Each row comes from the steps of one walk. Every step used is in the known rows, and no mark comes twice. Write the walk behind each row, first mark first.
Known rows:
befis/pezop/giped: .02	.10	.06	-.01	-.31	.14	.04	-.05	-.09	-.12	-.08	.48	.04	-.02	-.12	.10	-.12	-.08	-.02	-.01	-.04	-.08	.04	.05	-.02	-.05	-.30	.00	-.08	-.09	-.04	.02	.06	.01	.06	.09	-.03
giped/bidipo/befis/pezop: .16	.03	.02	-.03	.17	.33	.21	.08	.20	.12	.06	.03	.21	.04	-.04	.04	-.09	.00	-.01	-.15	.10	.04	.07	.03	.09	.11	-.14	.09	-.35	.01	-.01	-.01	-.12	.06	.06	.13	.14
giped/bidipo/befis/dopup/fidi: .29	-.04	-.08	-.12	.27	.17	.13	.05	.30	.03	.02	-.30	.32	-.42	-.11	-.07	.00	-.08	.09	.01	.05	.13	.01	.00	.07	.17	.08	.09	-.14	.01	-.04	-.08	-.03	.08	-.01	.27	-.02
dopup/fidi/loti: .19	.09	-.02	-.19	.28	-.07	-.05	.17	.11	-.10	.01	-.14	.07	-.26	-.12	-.09	-.02	-.12	.07	-.08	.05	.11	-.07	-.03	-.08	-.03	-.20	-.02	.04	-.10	.18	-.03	.11	.08	.20	.16	-.01
giped/bidipo/befis/dopup: .25	-.10	-.04	-.09	.14	.20	.23	.01	.20	.06	.05	-.25	.26	-.03	-.08	-.04	.02	.04	.10	-.04	.01	.11	.05	.00	.17	.08	.16	.05	-.18	.04	.01	-.10	-.07	.02	-.14	.13	.04
loti/fidi/pezop: .05	-.13	.00	-.07	.21	.03	-.38	-.05	.10	.06	-.01	.05	.23	.06	-.09	.02	-.02	-.05	.09	.18	.06	.09	.01	.02	-.10	-.01	.08	-.04	.01	.01	.00	.04	.02	.09	-.46	.06	.13
giped/pezop/befis/bidipo: .23	.01	.04	-.07	-.07	.04	.07	-.14	-.46	.01	.03	.16	.18	-.02	.10	.13	-.05	-.02	.31	.06	.02	-.04	-.01	.02	.14	-.11	-.43	.14	-.26	.01	-.05	-.03	.04	.06	.04	.27	.15
fidi/pezop/giped/bidipo/befis: .30	-.19	-.02	-.02	.17	.23	.02	-.02	.23	-.12	.04	.11	.28	.19	-.21	-.05	-.01	-.10	-.21	-.02	.09	.12	.03	.12	.08	.12	.01	.06	-.19	-.05	.01	.00	-.03	.10	.03	.00	.09
megu/pezop/giped/bidipo/befis/dopup: .41	-.10	.07	-.01	-.25	.08	.19	.01	.16	-.13	-.07	.06	.22	.10	-.06	-.06	-.01	-.03	-.03	.03	-.09	.02	-.02	.00	.26	.16	-.13	.05	-.10	-.10	.16	-.02	-.03	-.01	.46	.20	.10
megu/pezop: .15	.01	.08	.01	-.18	-.05	-.19	.05	.01	-.01	-.05	-.01	.02	.11	.06	.02	-.02	.00	-.06	.03	-.03	-.04	-.06	-.11	.08	.02	-.21	.03	-.06	-.04	.14	.10	-.01	.01	.40	.05	.13
giped/bidipo/befis: .18	-.14	-.03	.05	.35	.16	.15	.00	.29	.06	.07	-.18	.18	.06	.01	-.05	.02	-.01	.02	-.08	.09	.10	.04	.03	.05	.17	.07	.05	-.20	.02	.03	-.03	-.13	.04	.24	.06	.08
pezop/giped/bidipo: .13	-.07	.01	.16	.12	-.01	.20	-.05	-.02	-.14	-.07	.14	.05	.07	-.04	-.08	.00	-.14	.04	-.03	-.06	-.11	.06	.06	.06	.16	-.10	.03	-.01	-.08	-.01	.02	.01	.03	.28	.00	-.02
loti/fidi/pezop/megu: .07	-.08	.02	-.13	.25	.11	-.47	.05	-.08	.04	-.13	.17	.28	.03	-.08	.03	.02	-.04	-.31	.11	.03	-.08	.00	.02	-.03	.00	.00	-.01	.09	-.02	-.04	-.04	.10	.13	-.43	.10	.13
fidi/loti: .14	.03	.01	-.15	.14	-.08	.02	.14	.03	-.09	.07	-.08	.01	.07	-.03	-.09	.01	-.01	.13	-.17	.03	.08	-.04	-.02	.02	-.09	-.08	-.07	-.09	-.07	.22	-.05	.05	.02	.15	.06	.03
befis/dopup: .11	.03	-.02	-.14	-.24	.03	.02	.02	-.06	-.04	-.01	-.04	.11	-.13	-.05	-.01	.00	.02	.15	.08	-.08	.03	.02	-.03	.08	-.11	.09	-.02	-.03	.01	.04	-.08	.04	-.01	-.29	.11	-.06
pezop/befis: .02	-.10	.00	-.12	-.07	-.18	.11	-.07	-.14	-.09	.06	.13	.10	.09	.00	.05	.07	-.04	.11	.13	-.06	.12	-.03	.12	.06	-.02	-.03	.01	-.04	-.03	.00	-.03	.09	-.06	-.07	.11	.01
bidipo/befis/dopup/fidi: .23	.00	-.07	-.22	.07	.14	-.05	.00	.25	.08	.01	-.11	.24	-.39	-.15	.00	-.02	-.01	-.07	.06	.01	.20	-.05	-.03	-.01	.07	.09	.06	.01	.02	-.03	-.09	.01	.03	-.12	.24	-.10
fidi/dopup/befis/pezop/megu: .08	.32	.07	-.31	-.22	.28	.00	.20	-.45	.12	-.04	.20	.07	-.62	-.21	.00	-.07	-.12	-.33	-.03	-.03	-.02	-.01	.08	.07	.02	-.12	.11	-.31	-.05	.21	-.04	.18	.08	-.30	.36	-.09
fidi/dopup: .07	.11	.00	-.01	-.14	.13	-.07	.13	-.14	.07	-.03	-.20	.01	-.13	-.18	-.07	-.02	-.03	.09	-.01	-.05	.10	.00	-.03	-.03	-.10	.18	-.11	-.10	.05	.10	.01	.16	.02	-.12	.09	-.02
giped/pezop: .12	.11	.03	-.06	.00	.05	-.15	-.07	-.13	.04	-.01	.00	.06	-.03	.15	-.02	-.09	.03	-.06	-.01	.00	-.02	-.05	-.10	.09	-.04	-.25	.08	-.09	-.13	.08	.00	.02	.09	.17	.16	.08
bidipo/befis/dopup: .18	-.06	-.03	-.20	-.12	.15	.01	.00	.17	.06	.04	-.08	.19	-.09	-.06	.02	.01	.10	-.02	-.03	-.02	.17	-.01	-.03	.13	.02	.17	.02	-.08	.05	.03	-.11	-.07	-.03	-.17	.10	-.01

Write each row's walk:
.31	-.25	-.01	-.11	.18	.17	-.17	-.08	.24	.00	-.09	.11	.43	.12	-.25	-.04	.02	-.10	.13	.22	.04	.15	.07	.08	.09	.11	.15	.03	-.05	-.06	.01	-.03	-.03	.10	-.43	.19	.11 | loti/fidi/pezop/giped/bidipo/befis/dopup
.01	.12	.02	-.19	-.15	.07	.13	.03	-.16	.09	.07	.22	.01	-.40	-.09	.05	-.09	-.08	-.03	-.03	.02	.09	.01	.10	.03	.06	-.15	.21	-.29	-.10	.17	.05	-.05	.03	-.15	.17	-.07 | dopup/befis/pezop
.23	.06	.00	-.30	-.20	-.08	.06	-.20	-.36	-.04	.03	.08	.23	-.05	.12	.04	-.06	.01	.24	.20	-.12	.12	-.04	-.02	.29	-.15	-.15	.09	-.14	-.14	.13	-.11	.16	.00	-.18	.36	.01 | giped/pezop/befis/dopup
.10	.09	-.05	-.13	.01	.00	.07	.05	.02	-.02	-.07	-.11	.14	-.54	-.16	-.02	-.03	-.07	.09	.11	-.08	.10	-.02	-.06	-.05	-.02	.01	.04	.11	-.02	.02	-.06	.10	.03	-.25	.18	-.13 | befis/dopup/fidi
.23	-.01	.05	-.20	-.42	-.17	.03	-.01	-.20	-.11	-.01	.09	.19	.11	.00	.06	.03	-.02	.24	.20	-.17	.10	-.07	-.02	.27	-.13	-.13	.05	-.09	-.06	.16	-.04	.11	-.10	.10	.25	.05 | megu/pezop/befis/dopup
.14	-.10	.01	.01	-.10	-.02	.14	.00	-.33	-.03	.04	.15	.12	.04	-.10	.13	.05	-.06	.39	.06	.02	-.04	.03	.09	.08	-.09	-.20	.09	-.13	.12	-.13	-.04	.02	-.02	-.16	.11	.11 | pezop/befis/bidipo
.30	.06	.01	-.22	-.28	-.15	.00	.02	-.08	-.13	-.07	-.01	.24	-.31	-.06	.04	.00	-.09	.17	.27	-.18	.10	-.10	-.02	.13	-.08	-.21	.08	.08	-.11	.13	.00	.19	-.06	.15	.37	.00 | megu/pezop/befis/dopup/fidi
.11	.07	.05	.10	-.02	.16	.21	-.05	-.10	-.10	-.09	.33	.12	.00	-.11	.03	-.10	-.13	.04	-.07	-.03	-.13	.11	.05	.06	.01	-.33	.07	-.23	-.12	.00	.04	.02	.03	.09	.11	-.01 | befis/pezop/giped/bidipo
.25	-.28	.02	.02	.31	.15	-.22	-.11	.30	-.02	-.04	.14	.35	.23	-.16	-.04	.00	-.12	-.01	.12	.09	.14	.05	.14	-.01	.20	.08	.01	-.11	-.06	.00	.05	-.06	.12	-.15	.09	.12 | loti/fidi/pezop/giped/bidipo/befis
.23	-.16	.02	.07	.14	.12	.20	-.06	.22	-.11	.00	.10	.16	.12	-.12	-.09	.01	-.08	-.07	-.04	.06	.04	.03	.13	.09	.23	-.02	.05	-.06	-.07	.02	.01	-.07	.03	.26	.06	-.02 | pezop/giped/bidipo/befis
.45	-.04	.02	-.05	-.04	.13	.07	.04	.22	-.14	-.10	-.01	.31	-.27	-.18	-.08	-.05	-.14	-.13	.09	-.08	.10	-.06	-.01	.14	.21	-.26	.11	.05	-.14	.15	.01	.00	.05	.50	.31	.02 | megu/pezop/giped/bidipo/befis/dopup/fidi
.16	.09	-.10	-.28	.02	.13	-.14	.05	.07	-.02	-.03	-.13	.30	-.48	-.26	-.01	-.05	-.08	-.02	.11	-.03	.17	-.02	-.05	-.05	-.14	.06	.07	.09	-.01	.04	-.07	.17	.09	-.50	.19	-.03 | befis/dopup/fidi/pezop
.00	.14	.09	-.19	-.08	.14	-.18	.04	-.19	.21	-.07	.12	.10	-.47	-.21	-.03	-.09	-.15	.25	.13	-.08	.17	.03	.08	-.07	.09	.03	.06	-.38	-.03	.25	.09	.06	.07	-.58	.33	-.04 | loti/fidi/dopup/befis/pezop
.12	-.22	.03	.07	.35	.05	-.18	-.10	.07	-.05	-.11	.18	.27	.20	-.14	-.06	-.02	-.19	.13	.16	.04	.00	.07	.07	-.05	.12	-.02	.02	.02	-.08	-.03	.10	.05	.12	-.28	.07	.12 | loti/fidi/pezop/giped/bidipo
.25	.14	-.04	-.38	-.05	-.09	-.03	-.13	-.26	-.03	-.02	.02	.28	-.40	.05	.03	-.07	-.08	.21	.25	-.12	.17	-.08	-.03	.14	-.09	-.26	.15	-.04	-.16	.07	-.10	.23	.06	-.13	.46	-.05 | giped/pezop/befis/dopup/fidi
.38	-.07	-.13	-.24	.32	.25	-.02	.10	.31	.04	.05	-.32	.46	-.37	-.25	-.07	-.05	-.07	-.08	.02	.06	.22	.01	-.01	.01	.04	.11	.11	-.18	.01	.06	-.07	.03	.16	-.34	.23	.04 | giped/bidipo/befis/dopup/fidi/pezop
-.02	.01	.04	-.01	.12	.07	-.42	.03	-.07	.13	-.11	-.14	.06	-.08	-.12	-.09	.00	-.07	.29	.12	-.06	.07	.02	-.01	-.08	-.01	.21	-.13	-.04	.04	.09	.06	.11	.04	-.35	.17	.03 | loti/fidi/dopup
.24	-.07	.04	.04	-.30	-.01	.11	.04	-.33	-.05	-.01	.18	.12	.16	-.03	.13	.04	-.06	.35	.08	-.02	-.08	-.05	.01	.16	-.09	-.38	.10	-.19	.07	.01	.04	.00	-.05	.23	.15	.21 | megu/pezop/befis/bidipo
.58	-.02	.05	-.18	.08	.04	.08	.13	.26	-.20	-.07	-.11	.31	-.18	-.22	-.16	-.04	-.15	-.01	-.05	-.01	.17	-.08	-.04	.19	.11	-.30	.02	-.04	-.20	.39	-.06	.08	.06	.62	.34	.04 | megu/pezop/giped/bidipo/befis/dopup/fidi/loti
.12	.11	.04	-.17	-.04	.34	-.09	.09	-.01	.06	-.01	.34	.19	-.16	-.04	.13	-.07	.07	-.49	-.11	.06	-.07	-.03	.03	.09	-.01	-.23	.07	-.23	.01	-.09	-.10	-.02	.04	.04	.21	.05 | bidipo/befis/pezop/megu
.27	-.04	.09	.22	-.11	-.06	.13	-.01	-.02	-.20	-.12	.12	.06	.18	-.03	-.06	-.01	-.13	-.07	.04	-.09	-.12	-.01	.00	.16	.16	-.33	.06	.02	-.15	.14	.11	.00	.00	.64	.07	.08 | megu/pezop/giped/bidipo
.21	.10	-.01	-.01	-.15	.16	.12	.12	-.38	.16	.01	-.12	-.01	-.52	-.28	-.06	.00	-.17	.25	-.03	.03	.08	.02	.05	-.03	.10	.03	.12	-.29	.13	.13	.01	.02	.08	-.38	.17	-.05 | fidi/dopup/befis/bidipo
.14	-.04	-.07	-.27	.11	-.02	-.05	.00	-.02	-.08	.06	.08	.32	-.14	-.15	.05	-.01	-.13	-.08	.22	.00	.18	-.05	.10	-.06	-.07	-.07	.06	.00	-.05	.02	-.01	.21	.06	-.26	.16	.03 | dopup/fidi/pezop/befis
.25	.14	-.03	-.29	.11	-.04	.03	.15	.04	-.09	-.01	-.20	.18	-.43	-.17	-.08	-.02	-.10	.11	-.03	-.04	.16	-.03	-.09	.02	-.13	-.05	-.03	.03	-.07	.22	-.12	.17	.04	-.06	.27	-.05 | befis/dopup/fidi/loti
.18	.00	.10	.09	-.35	-.06	-.09	.00	-.04	-.20	-.10	.27	-.04	.15	-.04	-.01	-.04	-.07	-.16	.09	-.09	-.06	-.06	-.01	.10	.08	-.29	.01	.12	-.13	.16	.08	.03	-.04	.55	.05	.03 | megu/pezop/giped
.02	.01	.06	-.11	.14	-.08	-.22	.05	-.13	.19	-.03	-.10	.05	-.46	-.16	-.14	.02	-.18	.22	.15	-.06	.21	-.01	.11	-.10	.18	.24	.02	-.16	-.04	.21	.10	.07	.07	-.46	.23	-.10 | loti/fidi/dopup/befis
